Known rows, with every step that occurs:
W-B-E: [  9   4   9  -1  -1  12  -8 -16 -15   9  -6 -13  -7  13   4   6   0  12
   0  13  18  -3  -7  -2 -11]
R-D-L-B-W: [ -7  -1   6   3  12   7   0  -5  -3 -20  -5 -12  -9  -3   8 -10   4  -4
 -13   0  17   4   0  -1 -27]
D-L-B-R: [ -7  -9  -3  25  16  11   1 -11  -4 -12   0 -24  -8  13   8 -19   3  -8
 -17  -1  14  -2  -7   6 -21]
W-B-E-D-L: [  3   4  12   0   1  14 -15 -13 -20   6  -8 -16  -4   8  15   1  -5  16
  -1   9  16   0  -7  -2  -3]
K-L-D: [  0   4  -8   0   4  -6   5  -1  -8  -2   0 -23  16  17   6  -8 -23 -14
 -15  18  23  -1   0  -4   2]
B-R-D-L-K: [  3   0   0   2  18   9   3   1 -11  -8  -4  -9  -5  -3  19 -12  -4   0
 -12   4  11  -8   4  -1 -25]
E-D-L-B-W: [-13  -2  13   3  16  12 -11  -8  -5 -12  -8 -15   3   2  21 -14  -7   0
 -11   1   9   7 -13   1   7]
D-R: [ -8 -10  15   6   7  11  -1   0 -15  -2   3  -8   7   2  21 -10  10 -11
 -19  -3  -1  -4  -5  -6  -4]
W-B-E-D-L-K: [  2   5  13   0   2  13 -11 -13 -19   8  -5 -20  -6  11  19  -3  -5  20
   5  14  19  -4 -11   0  -5]
E-B-R: [  7   4   4   2  11  11  11 -12  -8  -4  -4  -7 -18   8  17  -2   3   1
  -8  10  19 -11 -10  -6  -3]
B-E-D-L: [  1   3  18   2  14   9 -20  -3 -12   1 -14 -15   7   5   9  -2 -20  -4
  -3   0  10   4  -8  -2   4]
B-W: [ -2   5  20   2  21  11  -5  -6  -1  -3 -13  -2   6   6 -16   0   6 -11
 -14  16   3  10  -9  -1 -17]
K-L-D-R-B: [ -2   0  -5   0   6  -4   8   1 -19  -7   0 -25  22  14  16 -11 -15 -13
 -14  12  23  -4  -3  -7  -3]
R-B-L: [ -5   0   0 -10   9  15   8  -9  -7  -5  -9   2   8   0   5  -9  14  -9
   8  -2  19 -10  -2  -3 -20]
K-L-B: [  2   3 -12   9   2   4  11  -7   3 -16   7 -25   7  15  -1 -11  -7 -11
 -16  23  31  -7 -13  -7 -12]
R-D: [  1   2   5 -15   3   5   2   1  -2  -7  -3   2  -5  -7  13  -4   0  -5
  -9  -1  12  -2   7  -6 -13]
D-L-K: [-15  -3   8  23   8   9   3   3  -4   7   6 -22  -6  10  12 -25   5  -4
  -6   7   8  -7  -4   9 -17]
B-E-D-L-K: [  0   4  20   2  15   8 -17  -3 -11   3 -11 -19   7   8  14  -8 -21   0
   2   5  11   1 -13   0   3]
L-B-R: [ 12  -6  -7   2  15  11  10 -22   1 -19  -1 -16  -8  19  13 -13  -2  -4
 -12   8  20  -5 -19   1 -14]
W-B: [  1   0   3  -2  -6  14   0 -13 -12   8   1  -9 -11   8   9  -1  10  11
  -5  11  14  -4  -2  -1  -8]
R-D-L: [-10  -1   4   1   5   7  -2   5  -6  -7  -2  -6  -7  -9  12 -10   2  -6
 -13  -7  11  -1  12  -2 -20]
K-L: [ -2   7  -7   7   1   4   5   5  -1  -3   5 -15  14   6  -5  -6  -8 -15
 -17  20  20  -6   0  -9  -9]
D-L-B-E: [ -6  -6   3  24  13   9  -5 -12  -4 -10  -3 -27  -7  16   2 -15   0  -9
 -11  -1  17   1 -11   6 -19]
R-B-E-D-L: [  4   3  10 -10  13  10  -3  -4 -19  -6 -18  -8  12   5  12  -7  -1  -2
   9  -8  17  -4 -12  -4 -12]

Rows:
[  4   2  -1   1   4  14   3 -10 -19   0   0 -13 -14   3  23  -7   6  20
  -5  13  18  -9   0   0 -24] -> W-B-R-D-L-K
[ -5  -9  11  -1   8  12   7   0 -22  -7  -2  -7  12   2  25 -13  17  -8
  -8  -9   4  -8  -9  -8 -14] -> D-R-B
[ -4  -1  -4   3   6  -5   4   1 -15  -5   2 -26  20  14  15 -10 -19 -15
 -19  15  19  -2  -2  -5   3] -> K-L-D-R
[-10  -2  10  -1  10   9   6 -19  -9  -2  -1 -12 -12   9  25  -5  -1  -4
  -1   8  26  -7  -6  -2   6] -> E-B-L-D-R
[  7   5  12  -8   1  13 -13 -15 -18   7  -8 -13  -3   9  15   5  -6  17
   2  11  16  -1  -9  -4   1] -> W-B-E-D
[  5  -1   8   3  17  10   5 -23   5 -20  -6 -15  -5  19  -4  -8   6  -7
 -10  16  19   6 -24   2 -17] -> L-B-W
[ -4  -3  -1 -14  12   9   8 -12 -11  -4 -12  -4  10   8  12 -11   3  -8
   9  -4  21  -7  -2   1 -13] -> R-B-L-D
[ -8   3   8   2   6  15   7 -16   1  -1   1  -4 -17   3  11  -2   7  -3
   0  12  26 -10  -5  -4  -1] -> E-B-L
[  9   2  -2  -8   3  14   1 -13 -18  -1  -4  -6 -12   1  18   1   5  17
  -8  10  16  -6   3  -5 -18] -> W-B-R-D
[ 13  -4  -6  -5  13   9  10 -20   0 -24  -2 -14 -11  12  17 -12  -2  -1
 -12   6  23  -4 -15  -2 -18] -> L-B-R-D
[  3   4  11  -9  17  11   7  -5 -11  -9 -17   0  11   5  -7  -6  16  -7
   2   4  13   0 -11  -3 -27] -> R-B-W
[  8   0  -1  -1   4  15   0 -15 -17   5  -3  -9  -9   9  13   0   6  14
  -9  13  12  -7  -2  -2 -14] -> W-B-R
[ -1 -11   8 -11  13  -3   5  -9 -25  -4  -8 -17  12  18  33 -14  -8  -8
  -5 -10   9   0  -6   2   5] -> L-D-R-B
[ -8  -3  21 -15  15  13  -6  -1 -20 -11 -11  -5  17  -5  33 -10   1   0
  -7  -4   2   1 -13  -9   8] -> E-D-R-B-W
[ -7  -5  16 -15  10  12  -5   0 -20  -8  -7  -5  16  -5  40 -12  -1   1
  -6  -8   3  -2 -11  -9  14] -> E-D-R-B
[-11  -9  -1  23   9   9   1 -10  -1 -10   2 -23 -10  13   7 -20   6  -9
 -14  -2  14  -1  -8   6 -17] -> D-L-B
[ -1   8  19   2  14  11   7 -13  -3  -5  -8  -6 -15   7   0   2  10  -1
  -6  17  18   0 -14  -5  -8] -> E-B-W
[  7   4 -16   4   7   4  11  -6  -1 -23   3 -24   6   9   4  -9 -10  -8
 -19  23  33  -8 -11 -10 -19] -> K-L-B-R-D
[ -8  -5   4  -2   2  13  -4 -21 -18   6  -1 -13  -3  10  21  -3   3   9
  -2  10  19  -3   1   1  -4] -> W-B-L-D-R
[-10  -5   3  -6  13   7  -5 -16  -2   4  -5  -8   5  10  10  -8 -12 -13
  -2   5  15   0   5   5   3] -> B-L-D
[-10  -9  11   0  11  16   5  -4 -20  -8  -2  -5  14  -2  23 -12  19 -10
  -6  -6   8  -9  -6  -7 -16] -> D-R-B-L
[ -5  -6  18   1  16  13   4  -1 -22 -11  -8  -6  16   1  15 -10  20  -9
 -11  -3   4  -2 -12  -7 -20] -> D-R-B-W
[  3   3   3   3  12  10  10  -7 -11  -9  -5  -8 -21   0  21  -3   3   4
  -9   5  22 -10  -3  -6 -11] -> E-B-R-D-L
[  4   4  -2   6   7   4   1  -8  -6 -19   2 -30  15  13   9  -8 -15  -8
 -14  22  31  -4 -20 -11  -6] -> K-L-B-E-D-R
[  7   5  19  -9  12   8 -18  -6  -9   1 -15 -10   9   7  10   1 -22  -3
   0   3  10   3 -12  -4   9] -> B-E-D
